Every row comes from one small tree of marks. The marks that hang from a mark follow it in brackets, in alphabetical order. Every link used is in the known rows. Which tree was each row made from?
Known rows
noda[mafe[rigag[zekar]]]: [ -3.4   4.8  -7.7  24.4   7.9   0.3  16.6 -12.3   9.7  -1.8  32.4 -10.1
  -2.7  -6.5  -1.3   5.8   4.0 -26.3  40.6  -0.2   8.9   1.0 -25.0   1.1
  13.0]
rigag[zekar]: [ -1.1  -1.5  -1.4  25.8   4.7  -3.7  14.1   0.0   8.9   7.4 -11.1   7.9
   6.4  -1.7   4.3   0.0  -1.3  18.0  18.0   0.4   4.7  -1.1 -21.5   1.1
  -7.0]
furer[nedi[zekar[gike noda[mafe]]]]: [  0.8 -24.3 -13.4 -11.2   5.5   0.4  13.1  -0.4  20.4 -11.5  30.1   4.2
 -14.7  -0.4  -6.0   6.8  33.7 -58.8  11.2   0.0  13.4   8.0  11.8   6.7
   7.1]
givomob[rigag[rofa[zekar[noda]]]]: [  4.8 -21.9   8.7  22.8 -14.9   5.1  23.7 -10.7   9.1   4.7  55.2   6.1
 -12.2   6.6   2.8  -8.0 -10.0  -0.8  55.2  -0.9  10.2   1.2  -4.1  -1.6
  11.2]
nedi[zekar]: [  1.8   5.1  -1.9 -12.7  -1.8   0.3   1.9  -2.9  21.0   5.6   3.4   3.2
  10.4  -1.6  -0.9   1.7  -0.8 -43.9   0.8   4.2   1.3   0.7 -15.4   0.5
  -4.1]
rigag[givomob zekar[gike noda rofa]]: [  1.6 -34.5   2.1  23.5  -9.2   5.2  41.9  -4.1  -1.7  -2.2 -12.2   0.9
  -3.1  -7.6   1.4  17.8   9.7   9.5  46.6   9.7 -16.5   0.9  14.3  -0.6
 -10.8]
zekar[noda[mafe]]: [  0.0 -27.1  -6.9  -1.4   0.6  10.2   2.8  -7.8   7.7  -7.3  30.1   7.2
 -10.6  -0.4   0.6   9.5  17.8 -34.1  11.5   2.1   2.2   2.2   8.7   2.1
  11.5]
furer[nedi[zekar[noda]]]: [  9.2 -18.6  -7.2 -15.4  -2.7  -4.9  -4.3   3.6  35.9  -4.4   7.3   5.8
 -13.1  -0.8  -4.6   4.7  11.1 -45.5   8.3  -2.1   8.8   1.5   5.5   5.0
  -1.2]
rofa[zekar]: [ -1.0   0.1  -1.2  23.4   1.9  -0.4   8.7   0.5   9.0  10.5  -4.9  17.1
   0.3  -2.3   1.7  -0.2  -0.8   7.5  12.3 -10.9  12.1   2.4 -14.3  -1.5
  11.6]
furer[nedi[kido zekar]]: [  3.4  11.2  -5.7 -17.0   3.7 -12.1   0.1 -16.9  44.3  -1.7  26.1  17.0
  -0.4  -2.0  -7.6   3.8   5.7 -54.3  24.5  -4.5   7.3   1.8  -1.5   6.2
  -5.7]
furer[nedi[kido zekar[rofa]]]: [  7.4   7.0   6.5 -15.4  -2.7  -8.2   3.5 -19.6  43.5  -3.4  28.4  20.1
  -3.3  -3.4 -10.0  23.0   3.3 -58.4  19.8  -2.7   2.0  -1.9  12.8   7.0
  -4.4]
nedi[kido[rigag] zekar[gike]]: [  1.1  -1.1  -7.4 -16.2   6.6   4.8  32.9 -38.2  13.4   6.0  46.9  27.6
  18.7  -0.9  -3.5   5.2   7.2 -54.6 -21.2  16.2   3.2   7.3   8.1   0.6
  -3.6]
mafe[noda rigag]: [ 11.6  20.2  -2.0   0.0 -13.1  -0.5   5.9 -15.0  -5.8  -3.7  20.2 -26.3
   0.1  -1.6   0.9  -3.0 -17.9 -19.3  45.9  -2.9   1.7   2.7  29.7 -11.3
  12.5]
zoruv[zekar[noda rofa]]: [  8.6 -27.1  -2.0   4.7 -12.3  13.1   0.4  -8.8  10.4  -9.4  -0.6   9.2
   0.5  -0.3  -0.2  25.1  -5.3  37.0   4.6   9.2  -4.0  -4.3  25.3   1.1
  -4.4]
zekar[gike noda[mafe] rofa]: [ -0.5 -43.5   1.7   3.5  -6.5  19.6  23.9 -12.2 -16.2 -12.2  33.1   1.2
 -11.7   0.0  -1.7  29.3  32.1 -32.3   2.3   9.6   0.5   4.4  45.1   2.6
  13.2]
rofa[zekar[gike noda[mafe]]]: [ -6.7 -32.3 -13.1  24.2   5.0  12.9  28.0  -6.8  -4.7   1.4  22.1  15.3
  -7.7  -0.8   1.8   6.6  30.0 -16.3  17.6  -3.0  17.5  10.3   8.9   0.0
  22.3]
rigag[givomob rofa zekar[gike]]: [ -1.1  -2.6   9.1  29.4  -0.1  -8.4  54.5  -1.3  -7.7   1.0  -7.1   1.4
   0.0  -5.1   1.4 -18.8   0.1  24.0  74.4   3.7 -12.1   3.0 -20.0   1.5
 -10.4]
noda[mafe[rigag[givomob rofa zekar]]]: [  2.9  12.3   5.2  26.8   4.8  -6.8  35.9 -13.1  13.4  -5.8  35.2  -7.6
  -8.4 -10.4  -3.4  -8.5  -5.3 -27.7  91.0  -1.9  -7.7  -0.5 -36.3   3.1
   9.6]
rofa[zekar[noda[mafe[rigag]]]]: [  0.4 -20.6 -11.0  22.8  -2.2   9.9  12.6 -13.3  16.3   1.6  32.2   2.6
 -12.5  -4.5  -0.6   7.6   9.8 -32.3  37.6  -6.4  15.6   4.7  -4.6  -0.8
  26.9]
noda[mafe[rigag[givomob zekar]]]: [ -0.6  12.9  -7.7  22.4   6.4  -4.2  23.2  -9.5  15.7  -4.8  25.8 -11.1
  -5.7 -12.0  -3.4   1.1   0.7 -29.9  69.6  -1.5  -5.4   0.6 -34.4   1.5
   6.3]
rigag[givomob rofa zekar[gike noda]]: [  2.7 -29.7   4.7  27.1  -6.5  -1.1  53.1  -4.9  -5.1  -1.6  -2.5   1.3
  -5.4  -3.5   3.8 -15.3   3.9  16.9  77.3   7.3 -13.2   4.0  -3.7   0.3
  -9.1]
noda[mafe[rigag[givomob zekar[rofa]]]]: [  3.2   9.8   3.6  23.3   1.3  -0.8  26.0 -12.6  16.5  -6.1  27.5  -8.7
  -7.7 -13.4  -5.7  18.0  -2.7 -34.1  66.4   1.3 -10.1  -2.9 -20.0   2.8
   8.5]
noda[mafe[rigag]]: [ -1.3   6.4  -6.5   2.7   3.5   3.2   4.5 -12.1   3.9  -8.5  40.7 -17.8
  -7.3  -4.6  -5.2   4.7   6.0 -41.7  26.9  -0.3   5.5   1.9  -8.5   1.9
  18.3]

Write each row's tree
[  2.8   6.4   6.1   7.6   1.5   1.0  16.4 -15.8   0.1  -9.6  50.6 -13.2
 -12.4  -2.6  -5.0  -5.2  -2.0 -38.1  47.0   0.1   3.5   1.0  -9.4   2.9
  20.2] -> noda[mafe[rigag[rofa]]]
[ -2.5 -28.9 -16.8  -0.5  -3.7  10.0  26.7 -13.3  -9.8 -14.3  36.2 -26.4
 -13.5  -6.0  -3.8   4.3  23.5 -39.3  46.1   8.1  -6.7   8.3  18.4  -1.2
  13.6] -> zekar[gike noda[mafe[rigag[givomob]]]]
[ -0.7 -29.7   4.3  24.3 -12.7   7.7  37.2 -12.1  -9.0   2.4  57.2  -1.0
 -11.3   7.7   3.3  -9.2   2.4   4.7  52.4   3.1  13.1   5.8   7.6  -2.2
  10.4] -> givomob[rigag[rofa[zekar[gike noda]]]]
[  4.1 -16.2 -21.0   5.8  -0.6  11.6   0.8 -16.3  16.4 -14.2  30.1  -7.5
  -5.0  -2.3  -1.3   9.4   1.0   9.4  30.2   7.6   4.4   0.5   1.4   1.3
   9.9] -> zoruv[zekar[noda[mafe[rigag]]]]
[  7.5  12.0   8.9  22.5  -9.5  -7.6  28.8  -9.7  11.1   1.4  14.2 -12.5
 -10.0  -9.6  -5.1 -16.1 -20.8  -8.6  82.9  -5.9  -6.1   0.4 -23.7  -2.7
  12.3] -> mafe[rigag[givomob rofa[zekar]]]
[ -3.3 -16.1   5.0  28.4  -6.1   5.4  34.2  -9.2 -11.3   1.7  39.4  -7.3
   1.2   3.9   2.2  17.6   1.3  13.2  29.4  10.6   4.9   0.6   5.3   0.1
  -5.9] -> givomob[rigag[zekar[gike rofa]]]
[  6.1 -40.4   3.9  25.0   0.3  12.0  42.3 -14.9  -9.7   3.6  18.1  26.7
  -1.4  -1.6   2.1  21.6   3.9  10.0 -32.8  17.0   3.6   2.0  25.1   0.6
  -1.1] -> kido[rigag[zekar[gike noda rofa]]]
[  0.1   2.0  10.1  25.2  -4.4  -5.8  47.7  -1.1  -5.4   2.2   0.8   9.5
  -6.3  -5.4  -1.2 -18.5   1.2  12.3  68.8  -6.3  -6.5   5.6 -13.5  -0.4
   7.5] -> rigag[givomob rofa[zekar[gike]]]
[  6.1   2.5  12.6  23.7  -4.5  -5.7  26.9   0.8  14.6   2.2 -16.1  11.5
  -0.2 -11.2  -1.0  15.9 -10.4   7.4  47.8   1.1 -18.6  -5.4 -15.3   1.3
 -12.5] -> rigag[givomob zekar[rofa]]
[  7.0   6.1   1.3  20.9   9.4  -6.4  34.3  -5.6  15.8   5.2   5.7  30.8
   1.9 -10.3  -1.1  -3.4 -16.0  11.2   4.1   4.8 -11.5  -1.0 -28.5   1.0
  -9.4] -> kido[rigag[givomob zekar]]
[ -4.3  -1.6   0.7  26.3   3.3   4.5  35.7 -17.0  -9.4  -3.4  47.3  -8.1
 -10.9  -2.5  -3.6  -6.4  11.9 -27.5  53.4  -3.7  15.0   7.3  -9.7   1.1
  29.6] -> noda[mafe[rigag[rofa[zekar[gike]]]]]
[  4.4  -3.4   6.4  26.3  -8.3   0.9  15.7 -11.6   5.2   2.6   6.8 -17.4
  -0.2  -5.9  -0.9  17.5 -15.8  -2.4  32.3   5.7   1.3  -4.3  -2.5  -0.4
   0.3] -> mafe[rigag[zekar[rofa]]]
[  1.9 -18.3   7.3  25.3  -5.8   7.1  27.7 -13.6  11.8  -0.5  76.8  13.4
 -16.8   5.0   1.3  -4.3  -0.1 -21.1  63.1  -3.3  12.8   2.5 -10.5   1.4
  19.6] -> givomob[rigag[rofa[zekar[noda[mafe]]]]]
[ 13.9 -18.6  11.9  22.5   0.6  -3.2  47.4 -13.2  14.8   2.7  18.0  32.8
  -8.0  -6.6   0.7 -11.2 -17.6   6.7  29.0   8.9 -13.7  -1.4 -14.6   2.3
  -4.9] -> kido[rigag[givomob rofa zekar[noda]]]
[ -0.9 -35.0   3.2  28.1  -9.3   6.0  43.8 -12.9  -9.8   0.1  50.7  -9.0
  -5.4   9.2   6.5  -8.9   2.7  15.1  58.4  12.4   7.3   3.5   3.5   0.1
  -4.8] -> givomob[rigag[rofa zekar[gike noda]]]
[  8.6  10.2  -3.1 -17.2  10.5 -10.5   9.9 -24.0  45.2  -0.3  43.5  36.4
  -2.5  -3.3  -9.8   5.7  -1.6 -55.3 -11.6   0.5   8.7   1.3  -2.2   7.7
  -2.8] -> furer[nedi[kido[rigag] zekar]]
[  2.4   0.8  12.2  25.8  -7.3  -0.7  24.8  -7.9   4.3   6.3  53.8   7.6
  -8.4   5.2   1.5 -10.6 -12.5   4.3  55.1  -3.7  11.1   0.4 -17.4  -0.3
  10.8] -> givomob[rigag[rofa[zekar]]]
[  7.9 -22.4   4.9 -20.3 -15.4  10.6   7.3 -35.8  36.7   3.9  31.0  17.2
  10.0  -1.7  -2.2  29.2   1.3 -72.0  16.9  12.7  -6.5  -1.7  26.0   1.6
  -6.0] -> nedi[kido zekar[noda rofa]]
[ -7.2 -10.4  -7.0  27.7  -0.5   1.7  30.6  -5.5 -10.3   3.3  37.7 -10.8
   3.5   5.2   4.8  -0.8   5.0  19.4  33.3   8.9   9.2   4.0  -9.6  -1.3
  -7.1] -> givomob[rigag[zekar[gike]]]
[ -3.5 -35.8 -10.9  21.8  -2.4  10.0  24.0  -3.4  -7.1   6.3   0.0   7.0
  -3.7   1.3   4.0   1.3  17.6   8.1  11.9  -0.7  14.9   9.3  16.3  -2.8
  12.6] -> rofa[zekar[gike noda]]
[ -3.3 -10.6   7.4  30.7  -3.3  -0.9  44.4  -9.0 -12.6   2.5  48.1  -7.4
  -1.4   7.6   4.6 -12.1  -1.7  20.4  55.5   8.5   8.4   2.9 -11.3   0.9
  -3.8] -> givomob[rigag[rofa zekar[gike]]]
[  5.7  -0.2  11.3  23.5   4.3  -3.3  55.4 -10.3  -4.4   4.3  23.2  33.7
  -6.6  -6.6  -3.9 -16.1  -9.0   9.5  17.0   0.3  -4.3   4.9 -11.2   0.7
  10.5] -> kido[rigag[givomob rofa[zekar[gike]]]]
[  0.3 -41.5  -2.0   4.0 -10.0  19.6  24.0 -19.4 -16.9 -14.7  43.7 -21.2
 -14.3  -2.4  -4.1  30.0  22.8 -42.5  17.2  11.9   1.8   4.2  45.5   0.7
  18.8] -> zekar[gike noda[mafe[rigag]] rofa]
[ -2.5  -7.7   8.1  27.5  -8.2   2.2  38.7  -8.5 -11.4   4.6  55.2   0.5
  -6.7   7.2   1.2 -11.9  -2.0  10.8  51.4  -0.1  12.5   5.2  -5.2  -1.8
  10.3] -> givomob[rigag[rofa[zekar[gike]]]]
[  3.2  -2.2   0.8 -12.6  -1.0  -4.7  17.5 -20.4  25.5  -5.2  28.7  12.5
  -1.8  -2.0  -9.6  21.2  18.4 -54.0  18.1   2.3   5.2   3.5  25.2   6.0
  -4.0] -> furer[nedi[kido zekar[gike rofa]]]
[ -1.5 -35.9  -5.7   6.1  -5.2  13.1  31.1 -19.0 -18.2 -13.6  47.8 -22.7
 -15.4   1.3  -1.6  -2.0  20.9 -34.8  40.2   9.6   4.9   8.0  24.9   1.1
  19.8] -> zekar[gike noda[mafe[rigag[rofa]]]]
[ -0.3  -9.2  -3.2  10.7  -3.7   9.2  17.6  -5.5 -12.0  -9.0  -2.8   2.2
   6.9  -0.2  -2.3  19.2   4.8  51.5  -0.1  10.4  -0.4   0.7  23.8   1.5
  -3.2] -> zoruv[zekar[gike rofa]]
[  3.8  -1.5   4.9 -11.6   5.1   1.9  44.6 -40.7  10.9   5.9  55.8  31.2
  13.9   1.0  -3.3  -5.3   0.3 -51.4  -2.8  16.9   2.5   6.1   6.6   2.3
  -0.4] -> nedi[kido[rigag[rofa]] zekar[gike]]
[  7.5 -11.9  -4.9  10.1   4.7  -1.9  33.4 -34.2  30.3   5.2  29.7  37.5
   4.8  -8.1  -0.7   4.1  -8.1 -12.5  22.8   9.0 -12.6   0.3  -4.0   0.7
  -9.5] -> nedi[kido[rigag[givomob zekar[noda]]]]
[  2.9 -30.4   5.0  26.2  -0.7   9.8  21.0  -9.9  13.7  -0.9  17.1  17.2
  -6.1  -3.5   2.9  28.1  11.0 -17.8  24.8   4.9   1.9  -2.7   5.1   4.0
   4.2] -> rigag[zekar[noda[mafe] rofa]]
[ -0.1  14.1  -6.6   1.4   2.6  -0.8  12.4 -10.7   9.3 -10.2  35.1 -17.6
  -9.8 -10.8  -7.7   1.3   2.9 -43.9  54.3  -1.6 -10.7   0.6 -17.8   1.1
  12.8] -> noda[mafe[rigag[givomob]]]
[  6.1 -14.8 -10.0  18.5 -10.2  -2.0  19.8  -9.9  17.9   0.1  -0.7 -24.0
  -4.5  -9.7   0.3  -1.0 -12.7  -5.9  66.7   5.3 -11.6  -0.4 -13.7  -2.4
  -6.6] -> mafe[rigag[givomob zekar[noda]]]
[  4.7 -18.0 -10.7  -2.0  -4.2   6.5   9.6 -14.1  12.0 -12.3  34.7 -17.1
 -15.4  -7.9  -4.0   5.4   7.7 -46.7  49.7   3.1  -9.1   1.9   1.7  -0.2
  11.8] -> zekar[noda[mafe[rigag[givomob]]]]
[ 10.5   5.7   9.2  -1.1   9.4 -13.3  20.5 -24.6  24.3  -5.8  49.6  36.0
 -14.8  -0.4 -10.0  -5.1  -4.8 -15.7   7.2  -3.3   5.1   0.4  10.9   8.3
   4.2] -> furer[nedi[kido[rigag[rofa]]]]
[  9.9   5.7  15.0  24.8   7.0  -9.4  47.5  -9.7  11.6   4.6  14.8  33.4
  -2.8  -8.1  -1.3 -14.8 -21.9  13.0  28.2   5.5 -12.5  -2.4 -29.1   3.3
  -6.0] -> kido[rigag[givomob rofa zekar]]
[  8.8 -16.9  -6.6  11.6  10.7  -8.0  19.0 -23.6  35.7  -0.2  33.9  39.9
 -11.0  -2.2  -4.2   6.6   3.3  -9.9   3.5   0.8  10.0   1.0  10.5   6.3
  -3.5] -> furer[nedi[kido[rigag[zekar[noda]]]]]
[  1.8  -3.5  -3.4  23.4   9.8  -3.8  48.4  -6.8  -3.2   3.1   6.2  22.9
   2.7  -8.2  -0.9  -4.3  -2.4  18.4  -0.5   9.6  -7.8   4.3 -14.8  -0.3
  -7.5] -> kido[rigag[givomob zekar[gike]]]
[  2.4 -36.1  -3.1  25.1 -13.8  10.4  28.6 -15.9 -10.0  -0.7  10.1 -27.4
  -3.2  -2.4   1.5  20.0   1.8  -1.4  30.2  14.2   3.1   1.5  26.3  -2.4
   1.6] -> mafe[rigag[zekar[gike noda rofa]]]
[  3.5  14.2   7.0   5.2  -0.6  -2.9  24.6 -13.6   6.7 -12.1  44.4 -14.2
 -14.8  -8.7  -7.6  -9.1  -4.4 -41.3  75.4  -1.6 -11.5   0.0 -19.2   2.2
  15.0] -> noda[mafe[rigag[givomob rofa]]]
[ 10.3  19.4  -2.8  22.8  -6.7  -3.7  18.2 -14.7   1.3   3.8  10.5 -19.8
   6.1  -3.0   5.1  -2.5 -18.7  -4.6  60.5  -1.7   5.6   1.8  10.4 -10.3
   6.4] -> mafe[noda rigag[zekar]]
[  8.6  10.0   6.1  29.1  -9.2  -2.3  46.0 -19.2 -20.1   0.4  22.2 -23.3
   2.9   0.9   4.6 -15.5 -14.0   4.9  80.6   2.7   7.8   5.7  21.2  -9.4
   9.5] -> mafe[noda rigag[rofa zekar[gike]]]
[  0.0 -39.7   1.0  26.2 -13.6  11.5  32.0 -11.9  -8.1   0.4  42.3  -8.7
  -3.5   5.1   4.3  20.5   5.5   7.3  31.0  14.7   4.9   1.5  19.7  -1.1
  -6.5] -> givomob[rigag[zekar[gike noda rofa]]]
[ -5.1   0.4 -10.0 -16.6  -0.5   3.1  20.6 -30.3  14.8   5.4  26.8   6.1
  20.6   0.1  -1.4   3.8  15.2 -53.7  15.9  10.5   2.2   7.1   8.0   0.6
  -5.2] -> nedi[kido zekar[gike]]
